What can hang from each mark
givo: buzep dipu livu
laratu: surev
dipu: soket
livu: gilol givo
surev: givo laratu
tiros: givo
gilol: buzep livu
buzep: soket
lokapu: givo

Each row was made from one small tree. The marks that hang from a mark follow it in brackets, in alphabetical order. Every link used is in the known rows. Write each row's tree.
Known rows
surev{givo{buzep livu} laratu}: [-0.15  0.18 -0.66 -2.96 -0.91 -2.68  4.07 -2.58  3.73 -3.52 -0.34  0.31
 -1.13  1.87  1.84 -1.33 -0.61 -1.21 -0.51 -3.48 -0.64  1.76  1.08  1.74]
lokapu{givo{buzep}}: [-1.67  0.29 -2.29 -1.90  0.36 -2.16  3.45 -1.84  3.87 -2.26 -0.63 -1.03
 -0.04  3.78  2.84 -2.51  0.71  0.26 -0.65 -1.24 -2.62 -1.12  1.05  0.17]
tiros{givo}: [-1.01 -1.32 -0.80 -2.36 -0.60 -2.74  2.93 -0.97  4.25 -1.74 -0.61 -1.75
  1.01  4.50  1.46 -3.90  0.79  0.34 -0.60 -1.68 -1.18 -2.07 -0.16 -0.86]
livu{gilol{buzep{soket}} givo}: [-2.09 -3.35  0.33 -1.94  1.67  0.31 -1.64 -1.40  2.96  0.13  0.16 -1.44
  2.64  5.04 -1.59 -4.47  0.18  3.76  1.31  0.42  1.65  1.94 -0.15 -3.69]
livu{gilol{buzep{soket}} givo{dipu}}: [-3.04 -3.76  0.48 -1.30  2.77  0.49 -1.53 -2.16  3.66 -0.58 -0.59 -1.08
  3.13  3.70 -0.56 -3.58  1.48  3.43  0.69  1.68  0.95  2.47  0.27 -3.18]
gilol{livu{givo{buzep dipu{soket}}}}: [-4.36 -1.67 -1.58 -1.00  1.99  0.02  1.32 -3.20  4.42 -2.98 -1.60  0.79
  0.93  4.31  0.09 -2.55  1.35  0.77 -0.09  1.62 -1.15 -0.93  0.62 -1.44]
livu{gilol{buzep}}: [-1.34 -1.09 -0.71 -2.69  0.94 -0.39  0.02 -2.21  2.80  0.43  0.09 -1.22
  0.77  4.34 -0.92 -3.75 -0.19  2.50  1.15 -1.88  0.45  0.99 -0.75 -1.81]
laratu{surev}: [-0.85  0.49 -1.51 -2.45 -1.78 -1.72  3.20 -2.38  4.73 -0.71  0.55  0.67
  0.49  3.92  0.32 -3.56 -0.79 -0.57 -1.15 -2.41  0.91 -0.78  0.08 -1.05]
gilol{buzep livu{givo}}: [-2.02 -1.26 -0.81 -2.65  0.37  0.53 -1.53 -1.80  4.01  0.19  0.06  0.57
  2.02  6.21 -1.06 -3.23  0.57  1.95  3.17 -1.68  1.64  1.27  0.10 -1.72]
surev{givo laratu}: [ 0.29  0.38 -0.03 -3.63 -3.13 -2.33  2.49 -1.63  4.79 -1.64  0.21  0.10
  0.03  2.16  0.09 -1.58 -0.76 -0.55 -1.43 -3.47  1.75  0.52  0.39  0.72]
lokapu{givo}: [-1.19  0.39 -1.57 -2.22 -0.34 -1.61  2.68 -1.48  4.02 -0.85 -0.13 -1.03
  1.22  3.86  2.22 -3.44  0.82  0.74 -0.35 -1.77 -1.14 -1.60  0.81 -0.14]
lokapu{givo{buzep dipu}}: [-2.55  0.01 -2.17 -1.35  1.52 -2.04  3.55 -2.66  4.63 -2.92 -1.43 -0.46
  0.43  2.34  3.77 -1.64  2.09 -0.06 -1.38 -0.10 -3.39 -0.61  1.44  0.82]
gilol{buzep livu}: [-1.72 -0.56 -1.87 -2.86  0.20  0.07 -1.09 -1.61  3.90  0.87  0.09 -0.47
  1.32  5.06 -0.07 -2.60 -0.53  1.13  2.31 -2.77  0.52  0.60  0.15 -1.48]
tiros{givo{livu}}: [-0.92 -1.52 -0.78 -2.02  0.80 -2.61  3.71 -1.70  3.12 -2.17 -0.60 -1.46
  1.11  4.33  2.68 -4.67  1.00  0.07  0.77 -2.39 -2.15 -1.38  0.18 -0.21]
livu{gilol givo}: [-1.93 -1.46  0.44 -2.13  0.02 -1.04  1.18 -2.51  3.68 -0.21 -0.34  0.21
  1.36  5.39 -1.75 -5.30  0.58  2.23  0.57 -0.38  1.14  0.25 -1.22 -1.89]
surev{givo{buzep}}: [-1.02  0.06 -1.74 -2.52 -0.92 -2.51  2.76 -1.06  3.94 -2.62 -1.07 -0.91
  0.10  2.04  1.33 -1.93 -0.02 -0.55 -1.04 -1.80 -0.32 -0.15  0.55 -0.28]
lokapu{givo{buzep livu}}: [-1.54  0.12 -2.16 -1.61  1.77 -1.95  4.23 -2.59  2.76 -2.67 -0.70 -0.76
 -0.01  3.49  4.03 -3.16  1.05 -0.02  0.75 -1.89 -3.51 -0.37  1.38  0.86]
gilol{buzep{soket} livu{givo{dipu}}}: [-3.45 -3.16 -0.82 -1.47  2.02  0.89 -2.63 -1.64  4.74 -0.12 -0.63 -0.28
  3.68  4.41  0.15 -2.43  1.17  2.14  1.83  0.80  1.06  2.09  1.23 -2.91]
gilol{buzep}: [-1.36 -0.32 -1.25 -2.68  0.91 -0.90  0.56 -1.15  3.45 -0.17  0.55 -1.72
  1.17  3.62  0.88 -3.41  0.33  0.82  1.26 -2.17  0.37  0.07  0.00 -1.65]
givo{livu{gilol}}: [-1.45 -0.98 -0.66 -2.08  1.20 -1.23  2.41 -3.05  2.53 -0.05 -0.41 -0.45
  0.73  3.96  0.29 -5.30 -0.29  1.33  0.96 -1.90 -0.96  0.32 -0.80 -0.97]
tiros{givo{buzep{soket} dipu livu}}: [-2.83 -3.44 -1.53 -0.62  3.21 -2.68  3.34 -1.88  3.75 -4.03 -1.85 -2.25
  1.42  2.34  4.47 -2.84  1.47 -0.23 -0.95  0.77 -4.31 -0.21  1.52 -0.82]
laratu{surev{givo{dipu{soket}}}}: [-1.18 -0.04 -1.28 -1.82 -1.05 -0.61  3.38 -2.58  4.51 -3.39 -0.60  0.69
  1.09  0.90  0.56 -1.72  0.41 -0.28 -3.02 -0.88  1.14 -1.07  1.11 -0.36]
gilol{buzep{soket} livu{givo}}: [-2.51 -2.82 -0.85 -2.12  0.89  0.77 -2.84 -0.88  4.02  0.49  0.17 -0.73
  3.21  5.71 -0.74 -3.36 -0.11  2.43  2.42 -0.43  1.80  1.63  0.83 -3.39]
givo{buzep}: [-2.26 -0.09 -1.97 -1.96  0.58 -2.63  2.86 -1.60  4.11 -1.71 -0.49 -1.14
 -0.26  3.40  1.47 -3.26 -0.07 -0.65 -0.64 -1.08 -1.49 -1.01  0.04 -1.25]
tiros{givo{buzep dipu{soket} livu}}: [-2.99 -2.22 -1.56 -0.66  3.62 -1.94  4.86 -2.83  2.90 -5.45 -1.79 -1.62
  0.11  2.59  3.79 -3.05  2.06 -0.12 -0.95  0.54 -4.47 -2.09  0.96  0.07]
laratu{surev{givo{buzep livu{gilol}}}}: [ 0.16 -0.47 -1.14 -2.43 -0.96 -1.51  4.02 -3.84  2.91 -2.79 -1.09  1.57
 -0.93  2.91  0.05 -2.35 -1.08  0.46 -0.59 -2.85 -0.24  2.23  0.41  0.91]

Which tree is each row?
[-2.49 -1.86 -1.66 -1.34  0.72 -2.08  1.53 -0.83  4.75 -2.94 -1.72 -1.64
  1.70  0.10  2.45 -1.13  0.60 -0.35 -2.43  0.82 -1.02  0.71  1.61 -1.39]  surev{givo{buzep{soket} dipu}}
[-2.76 -1.96 -0.78 -1.27  4.47  0.98  1.28 -3.62  1.61 -1.78 -0.50 -1.24
  1.27  2.70  0.75 -3.90  1.22  2.72  1.17 -0.19 -1.38  0.56  0.11 -1.37]  givo{dipu{soket} livu{gilol{buzep}}}
[-2.50 -2.61 -1.43 -1.19  2.43 -1.54  1.83 -2.36  2.51 -1.09 -0.81 -1.68
  0.61  3.29  1.18 -4.38 -1.03  1.39  0.03 -0.01 -2.27  1.00  0.30 -2.25]  givo{buzep{soket} livu{gilol}}
[-1.02 -0.01 -0.54 -2.37  0.16 -2.53  4.20 -3.47  4.44 -4.24 -1.06  0.78
 -0.63  0.51  2.81 -0.41  0.74 -1.58 -1.06 -2.26 -1.45  2.21  1.43  2.27]  surev{givo{buzep dipu livu} laratu}
[-1.23 -0.18 -0.10 -2.47 -0.97 -1.21  2.92 -2.42  4.67 -3.43 -0.33 -0.20
  0.55  0.60  0.58 -1.06  0.39 -0.13 -2.87 -1.13  0.85 -0.67  0.94  0.51]  surev{givo{dipu{soket}} laratu}
[-3.02 -0.55 -1.85 -1.12  2.95 -2.17  3.78 -3.13  3.70 -2.81 -1.29 -0.45
  0.29  1.89  3.63 -3.09  1.47 -1.19  0.02 -0.45 -3.15  0.30  0.71 -0.01]  givo{buzep dipu livu}
[-1.73 -1.26 -0.95 -1.64  1.63 -1.62  3.08 -3.56  2.99 -3.02 -2.31  0.16
  0.22  1.15  1.58 -2.09  1.10  0.56 -0.36 -0.86 -1.98  2.13  0.42  0.85]  surev{givo{buzep dipu livu{gilol}}}
[-2.86 -1.30 -1.20 -1.20  2.96 -1.63  3.33 -4.15  3.12 -2.06 -1.72 -0.11
 -0.03  2.51  1.72 -3.43  1.05  0.50  0.01 -0.14 -3.17  1.25 -0.17 -0.04]  givo{buzep dipu livu{gilol}}
[-0.97  0.05 -1.64 -1.69  0.08 -1.97  4.65 -3.60  4.21 -4.22 -1.43  1.64
 -0.01  0.85  2.68 -1.14  0.82 -1.56 -1.27 -1.96 -1.21  1.83  1.62  1.46]  laratu{surev{givo{buzep dipu livu}}}
[-2.08 -1.42 -2.24 -1.06  2.30 -1.68  2.86 -1.59  2.80 -2.38 -0.53 -1.89
  1.24  3.05  4.26 -3.21  0.23  0.64 -0.08 -0.55 -3.44 -0.10  2.18 -0.77]  lokapu{givo{buzep{soket} livu}}
[-3.21 -1.20 -0.70 -1.72  0.23 -0.45  0.21 -2.88  5.46 -0.53 -1.11  1.45
  2.38  4.75 -0.14 -3.25  1.68  0.52  0.99 -0.02  0.41  0.34  0.12 -1.05]  gilol{livu{givo{dipu}}}
[-3.08 -0.48 -2.32 -0.60  3.91 -0.81  4.64 -3.30  2.69 -4.53 -1.33 -0.98
  0.32  1.99  4.57 -2.60  2.15  0.44 -0.61  0.36 -4.54 -1.44  1.96  0.70]  lokapu{givo{buzep dipu{soket} livu}}
[-0.50  0.24 -1.06 -2.32 -2.11 -1.62  3.13 -2.54  5.39 -2.35 -0.85  1.33
  1.27  1.20  0.97 -1.36  0.59 -0.96 -2.27 -1.91  1.30  0.60  0.94  0.42]  laratu{surev{givo{dipu}}}
[-3.57 -1.65 -1.49 -0.69  4.04 -0.53  3.53 -4.14  2.29 -3.18 -1.53 -0.77
 -0.15  2.25  1.35 -3.70  0.79  1.20 -0.78  0.88 -3.24 -0.44  0.04 -0.83]  givo{buzep dipu{soket} livu{gilol}}
[-2.95 -1.73 -0.78 -1.00  3.30 -0.11  2.87 -3.80  2.36 -1.84 -1.01 -0.80
  1.20  2.40  0.69 -4.64  0.94  1.63 -0.39  0.38 -1.90 -0.84 -0.18 -1.16]  givo{dipu{soket} livu{gilol}}
[-3.45 -1.12 -0.79 -1.20  1.76 -1.94  2.63 -2.68  4.96 -3.11 -1.31  0.23
  0.90  3.20  1.55 -3.07  2.44 -0.13 -0.42  1.04 -1.14  0.25  0.28 -0.88]  livu{givo{buzep dipu}}
[-2.47 -0.16 -2.11 -1.06  2.96 -1.75  4.33 -3.36  3.50 -3.38 -1.41 -0.33
  0.45  2.22  4.90 -2.33  2.34 -0.29 -0.03 -0.69 -4.33  0.17  1.75  1.38]  lokapu{givo{buzep dipu livu}}
[-0.41 -0.83  0.75 -2.70 -0.53 -1.40  2.81 -4.11  3.82 -2.14 -1.00  1.19
  0.31  1.33  0.42 -1.77  0.37  0.58 -0.88 -2.59  0.07  2.75  0.29  1.89]  surev{givo{dipu livu{gilol}} laratu}
[-3.51 -1.42 -0.31 -1.00  2.08 -0.44  2.15 -2.37  4.11 -2.71 -0.59 -0.43
  2.13  3.06  0.57 -4.27  2.26  0.98 -0.75  1.61  0.10 -1.93  0.24 -2.08]  livu{givo{dipu{soket}}}
[-3.30 -2.58 -1.55 -1.47  0.42 -0.93 -0.47 -1.34  4.72 -0.92 -0.84 -0.22
  1.78  5.36 -0.16 -3.27 -0.56  0.98  0.59  0.72 -0.14  0.43  0.85 -2.89]  gilol{livu{givo{buzep{soket}}}}
[-2.66 -3.21 -0.62 -1.17  3.99  0.30 -0.34 -2.67  2.53 -0.32 -0.53 -1.76
  2.57  2.39  1.47 -3.59  0.64  2.50  1.14  0.03 -1.18  2.51  0.61 -2.28]  givo{dipu livu{gilol{buzep{soket}}}}
[-2.24 -2.12 -1.98 -2.28  0.72  0.24 -2.48 -0.60  3.97  1.18  0.23 -1.66
  2.48  4.57  0.06 -2.66 -1.28  1.70  1.55 -1.42  0.51  0.86  0.89 -3.13]  gilol{buzep{soket} livu}
[-0.28  0.33 -0.70 -3.26 -2.35 -2.90  3.20 -1.97  4.77 -3.03 -0.36  0.17
 -1.17  2.03  0.72 -0.66 -0.79 -1.01 -1.80 -2.85  0.23  0.96  0.69  1.06]  surev{givo{buzep} laratu}
[-0.47 -2.54 -0.20 -2.44  2.06 -0.82  1.57 -2.55  1.72 -1.42 -0.61 -1.60
  0.86  5.11  0.89 -4.17  0.76  2.83  2.21 -2.59 -1.56  1.03 -0.32 -0.40]  tiros{givo{livu{gilol{buzep}}}}
[-3.18 -0.87 -1.39 -0.94  3.25 -0.54  3.40 -2.76  2.97 -2.56 -0.51 -1.09
  1.48  1.78  2.59 -4.30  1.36 -0.01 -0.39 -0.03 -1.92 -1.82  0.65 -1.20]  givo{dipu{soket} livu}
[-1.44 -1.50 -1.49 -1.82  1.59 -3.07  4.48 -2.01  2.96 -3.59 -1.19 -1.43
 -0.20  4.13  3.37 -3.60  0.97 -0.45  0.39 -1.72 -3.53 -0.94  0.47  0.24]  tiros{givo{buzep livu}}
[-3.03 -2.04 -1.64 -0.97  2.30 -2.13  4.06 -2.07  3.91 -4.88 -1.80 -1.96
  0.12  2.84  2.68 -2.37  1.75  0.21 -2.38  1.09 -3.48 -2.85  0.64 -0.64]  tiros{givo{buzep dipu{soket}}}
[-2.11 -1.29 -2.27 -1.31  0.94 -1.97  2.04 -0.81  3.91 -1.86 -0.59 -2.14
  1.10  3.17  3.18 -2.51  0.00  0.80 -1.38  0.07 -2.56 -0.85  1.89 -1.46]  lokapu{givo{buzep{soket}}}
[-0.04  0.35 -1.83 -2.33 -1.00 -2.12  4.54 -2.84  3.50 -3.51 -0.63  1.28
 -0.43  2.19  1.83 -2.04 -0.53 -1.26 -0.55 -3.15 -0.36  1.30  1.26  0.86]  laratu{surev{givo{buzep livu}}}
[-1.60 -1.36 -1.79 -1.39 -0.79 -1.92  2.61 -1.98  5.21 -3.45 -1.25  0.22
  1.11  0.49  1.94 -0.40 -0.21 -0.91 -3.29 -0.01  0.01  1.32  2.05 -0.90]  laratu{surev{givo{buzep{soket} dipu}}}
[-2.92 -3.19 -0.32 -1.30  1.29 -1.30  0.57 -1.92  3.66 -1.27 -0.87 -1.04
  1.25  4.65 -0.93 -4.33 -0.23  2.37 -0.51  1.61 -0.13  0.90 -0.06 -3.08]  livu{gilol givo{buzep{soket}}}
[ 0.41  0.49 -1.08 -2.63 -1.74 -1.52  3.73 -2.53  3.59 -2.15 -0.11  1.28
  0.76  2.36  1.22 -2.97 -0.47 -0.68 -0.17 -3.68  1.08  0.85  1.03  0.47]  laratu{surev{givo{livu}}}
[-1.49 -1.21 -0.79 -1.76  3.44  0.37  1.42 -3.79  2.16 -1.25 -0.82 -0.40
  1.53  3.28  2.49 -2.72  2.27  2.93  1.85 -1.42 -2.36  2.18  0.88  0.82]  lokapu{givo{dipu livu{gilol{buzep}}}}
[-3.14 -0.40 -2.32 -0.95  2.55 -1.00  3.80 -2.62  3.68 -3.95 -1.25 -1.27
  0.31  2.14  3.32 -1.88  1.93  0.58 -1.99  0.96 -3.52 -2.32  1.69 -0.04]  lokapu{givo{buzep dipu{soket}}}
[-3.91 -2.63 -0.88 -0.63  2.30 -1.71  1.32 -1.68  4.96 -2.74 -1.19 -0.97
  2.03  2.69  1.88 -3.18  1.64  0.33 -1.11  2.36 -0.92  0.52  1.04 -2.53]  livu{givo{buzep{soket} dipu}}
[-0.18  0.57 -1.81 -2.66 -2.40 -2.34  3.73 -2.07  4.59 -3.00 -0.62  0.95
 -0.60  2.36  0.70 -1.29 -0.80 -0.99 -1.97 -2.54  0.70  0.48  0.88  0.19]  laratu{surev{givo{buzep}}}
[-3.57 -1.97 -0.98 -1.60  2.52  1.60 -1.08 -2.59  3.80 -1.63 -0.55  0.26
  2.43  4.66 -0.57 -2.78  1.75  2.25  1.79  0.50  0.76  0.15  0.64 -2.04]  gilol{buzep livu{givo{dipu{soket}}}}
[-0.51 -1.23 -1.88 -1.81 -0.48 -1.79  3.27 -1.78  3.55 -3.18 -0.52  0.10
  0.63  1.69  2.05 -2.07 -1.24 -0.68 -1.29 -1.76 -0.28  1.52  2.01 -0.73]  laratu{surev{givo{buzep{soket} livu}}}
[-1.23 -1.31 -0.57 -2.37  2.38 -0.04  0.77 -2.84  1.82  0.00  0.12 -0.98
  0.93  4.15  0.22 -4.50  0.07  2.37  2.53 -2.46 -0.48  1.69 -0.54 -1.18]  givo{livu{gilol{buzep}}}
[-2.31 -1.60 -0.34 -1.84  0.75 -1.54  1.93 -2.90  3.59 -1.66 -0.86  0.14
  0.06  5.19 -1.23 -4.28  0.54  1.81  0.23  0.23 -0.22  0.59 -0.89 -1.51]  livu{gilol givo{buzep}}
[-0.48  0.07 -1.04 -1.93 -0.68 -1.39  3.90 -3.28  4.27 -2.85 -0.82  1.60
  1.27  1.02  2.08 -2.10  0.88 -1.13 -0.89 -2.57  0.28  1.41  1.30  0.99]  laratu{surev{givo{dipu livu}}}
[-3.89 -2.22 -0.37 -0.69  2.82 -0.29  2.39 -3.74  3.39 -3.35 -1.58 -0.10
  0.35  3.58 -0.67 -3.67  1.76  2.16 -1.17  2.45 -1.13 -0.49 -0.43 -1.76]  livu{gilol givo{buzep dipu{soket}}}
[-1.94 -3.03 -1.59 -1.16  2.12 -2.86  3.12 -1.02  3.12 -3.25 -1.14 -2.65
  0.94  3.69  3.62 -3.68  0.06  0.12 -0.29 -0.47 -3.40 -0.65  1.15 -1.39]  tiros{givo{buzep{soket} livu}}
